What can hang from each mark:
j9: j138 j698
j290: j296
j138: j9 j304 j307
j943: j698
j505: j943
j307: j290
j296: j138
j698: j840
j304: j698

Every row comes from one small tree of marks. The marks that hang from a mark follow it in brackets, in the order of their numbers. Every link used is in the known rows. Which tree was each row made from?
Known rows:
j505{j943}: .04,.02,.06,-.02,.16,.00,.04,.02,-.25,.19,.12,.01,.02,-.03,.25,-.23,.09,-.03,.07
j698{j840}: -.06,-.05,-.03,.06,.10,-.03,.16,.04,.09,-.11,.10,.00,-.05,.00,.20,-.34,.14,-.07,.05
j138{j9 j304{j698{j840}} j307}: .00,-.07,.03,.21,-.01,.12,.01,.46,.33,-.17,-.12,.20,.02,.29,.31,-.19,.71,.07,.08
j138{j9 j304 j307{j290{j296}}}: .00,-.04,.17,.06,-.18,.29,-.30,-.07,.58,-.37,-.27,.27,.13,.41,.21,.16,.02,.23,.11
j290{j296}: -.03,-.06,.07,.07,.03,-.13,-.05,-.18,.21,.00,-.04,.01,.04,-.15,.09,.09,-.20,-.02,.08
j9{j138{j304{j698} j307{j290}}}: .04,-.15,.13,.07,-.25,.35,-.35,.29,.12,-.36,-.25,.12,.08,.42,-.11,.44,.15,.12,.06
j290{j296{j138{j304 j307}}}: -.05,-.18,.12,-.03,-.58,.01,-.33,-.17,.22,-.15,-.28,.14,.21,.08,.27,.44,.01,.07,.04
j304{j698}: .04,-.02,-.02,.09,.13,-.08,.05,.21,-.03,.05,-.03,-.01,-.02,-.10,-.06,.22,.30,-.04,-.04
j138{j307}: -.01,-.06,.02,.01,.02,.19,-.01,.06,.08,.05,-.25,.04,.07,.03,.04,.01,-.03,.09,.04
j307{j290{j296{j138}}}: .00,-.08,.02,-.05,-.32,.15,-.22,-.34,.21,-.36,-.11,.06,.11,.04,.09,.57,-.15,.03,-.07
j307{j290{j296{j138{j9}}}}: .03,.02,-.03,.02,-.29,.33,-.26,-.23,.34,-.49,-.10,.16,.11,.26,.11,.51,.02,.09,-.09
j290{j296{j138}}: -.02,-.09,.00,.01,-.34,-.05,-.14,-.26,.11,-.13,-.07,.01,.12,-.11,.15,.45,-.08,-.04,-.04
j296{j138{j9 j307}}: .04,.03,-.12,.01,-.34,.43,-.14,.10,.07,-.19,-.25,.14,.17,.28,.08,.26,.29,.13,-.10
j290{j296{j138{j9{j698{j840}}}}}: -.05,-.10,-.08,.30,-.10,.19,.08,-.12,.44,-.21,.17,.05,.05,-.06,.31,.00,.37,-.06,.00
j304{j698{j840}}: -.03,-.07,-.05,.16,.25,-.09,.24,.27,.05,-.05,.07,-.02,-.06,-.10,.14,-.11,.46,-.11,.01
j307{j290{j296}}: -.02,-.06,.10,.01,.07,.08,-.10,-.27,.33,-.26,-.09,.05,.02,.03,.03,.24,-.27,.06,.05
j943{j698{j840}}: -.07,-.15,.04,.11,-.08,.06,.09,.19,-.06,-.18,.19,-.03,-.08,.01,.15,-.23,.22,-.12,-.03
j9{j138 j698{j840}}: -.06,-.16,.00,.28,.05,.23,.05,.12,.13,-.15,.26,-.09,-.06,.03,-.01,-.28,.09,-.10,.09
j138{j9 j304{j698} j307}: .06,.00,.06,.14,-.12,.14,-.13,.40,.23,-.06,-.23,.20,.07,.30,.11,.17,.55,.14,.03

Which tree is each row?
.01,-.03,-.03,.09,-.28,.31,-.18,-.07,.32,-.20,-.30,.14,.21,.15,.16,.34,.09,.10,-.03  j290{j296{j138{j9 j307}}}
.02,-.03,.07,.10,.08,.43,-.16,-.10,.54,-.32,-.31,.18,.12,.25,.10,.15,-.10,.21,.06  j138{j9 j307{j290{j296}}}
-.03,-.19,.23,.05,-.37,.29,-.45,-.11,.38,-.43,-.26,.15,.13,.38,.02,.30,-.34,.14,.18  j9{j138{j304 j307{j290{j296}}}}
.06,-.01,.02,-.07,-.60,.48,-.41,.02,.27,-.47,-.26,.27,.15,.58,.16,.42,.31,.22,-.07  j296{j138{j9 j304 j307{j290}}}
-.01,-.20,.16,.14,-.30,.52,-.33,.05,.27,-.29,-.10,.08,.06,.35,-.13,.17,-.03,.16,.10  j9{j138{j304 j307{j290}} j698}
.02,.03,-.05,.08,-.29,.13,-.16,-.13,.23,-.24,-.03,.11,.12,.12,.16,.37,.11,.01,-.07  j290{j296{j138{j9}}}
.00,-.14,.09,.05,-.46,-.24,-.21,-.01,.11,-.14,-.07,.08,.12,-.06,.21,.67,.34,-.07,-.04  j290{j296{j138{j304{j698}}}}
.02,-.02,-.08,.12,-.37,.02,-.04,.34,.12,-.33,.09,.17,.02,.28,.34,.17,.87,-.05,-.08  j296{j138{j9 j304{j698{j840}}}}
.04,-.07,.01,-.01,-.50,-.10,-.19,.17,-.10,-.11,-.03,.08,.07,.06,.12,.57,.53,-.05,-.11  j296{j138{j304{j698}}}
.07,.07,.03,.13,-.14,-.03,-.11,.33,.16,-.11,.05,.16,-.01,.26,.09,.17,.59,.05,-.03  j138{j9 j304{j698}}
.03,-.04,-.11,.18,-.23,.53,-.04,.06,.21,-.04,-.13,.07,.13,.11,.05,.28,.37,.13,-.09  j296{j138{j9{j698} j307}}
-.01,-.08,.06,.21,-.50,.09,-.23,-.15,.41,-.17,.12,.13,.10,.11,.22,.33,.32,.04,-.01  j290{j296{j138{j9{j698} j304}}}
.02,-.07,.01,.14,-.49,.40,-.21,.09,.26,-.11,-.10,.16,.13,.25,.18,.26,.49,.15,-.04  j296{j138{j9{j698} j304 j307}}
.02,-.08,-.04,-.12,-.31,.47,-.24,-.10,.10,-.31,-.34,.09,.15,.18,.02,.52,.01,.13,-.09  j296{j138{j307{j290}}}
-.02,-.14,.12,.20,-.34,.13,-.24,.09,.07,-.09,.18,.01,.00,.19,-.09,.06,.05,.00,.09  j9{j138{j304} j698}
.01,-.12,.08,-.15,-.60,.35,-.38,-.09,.13,-.36,-.30,.17,.16,.35,.15,.50,.14,.16,-.06  j296{j138{j304 j307{j290}}}
-.02,-.13,.13,.02,.05,.26,-.16,-.21,.41,-.20,-.33,.08,.11,.04,.08,.24,-.29,.15,.09  j138{j307{j290{j296}}}
.04,.07,-.02,-.03,-.62,.12,-.29,.07,.05,-.29,.03,.19,.09,.41,.17,.27,.43,.05,-.08  j296{j138{j9 j304}}
-.01,-.11,-.03,.25,-.21,.43,-.07,-.10,.41,-.06,-.19,.08,.17,-.03,.12,.36,.19,.11,-.01  j290{j296{j138{j9{j698} j307}}}
-.04,-.08,-.05,.32,.22,.41,.20,.21,.43,-.05,-.02,.06,.01,.07,.19,-.41,.39,.09,.08  j138{j9{j698{j840}} j307}
-.03,-.15,.11,.07,.09,.04,.17,.21,-.30,.01,.31,-.02,-.04,-.05,.44,-.49,.29,-.15,.04  j505{j943{j698{j840}}}
.00,.00,.06,.04,-.55,-.02,-.30,-.12,.26,-.31,-.01,.20,.13,.29,.28,.36,.24,.04,-.02  j290{j296{j138{j9 j304}}}
.04,-.13,.06,-.06,-.46,.28,-.31,.12,.08,-.31,-.32,.16,.14,.26,.10,.74,.40,.12,-.09  j296{j138{j304{j698} j307{j290}}}
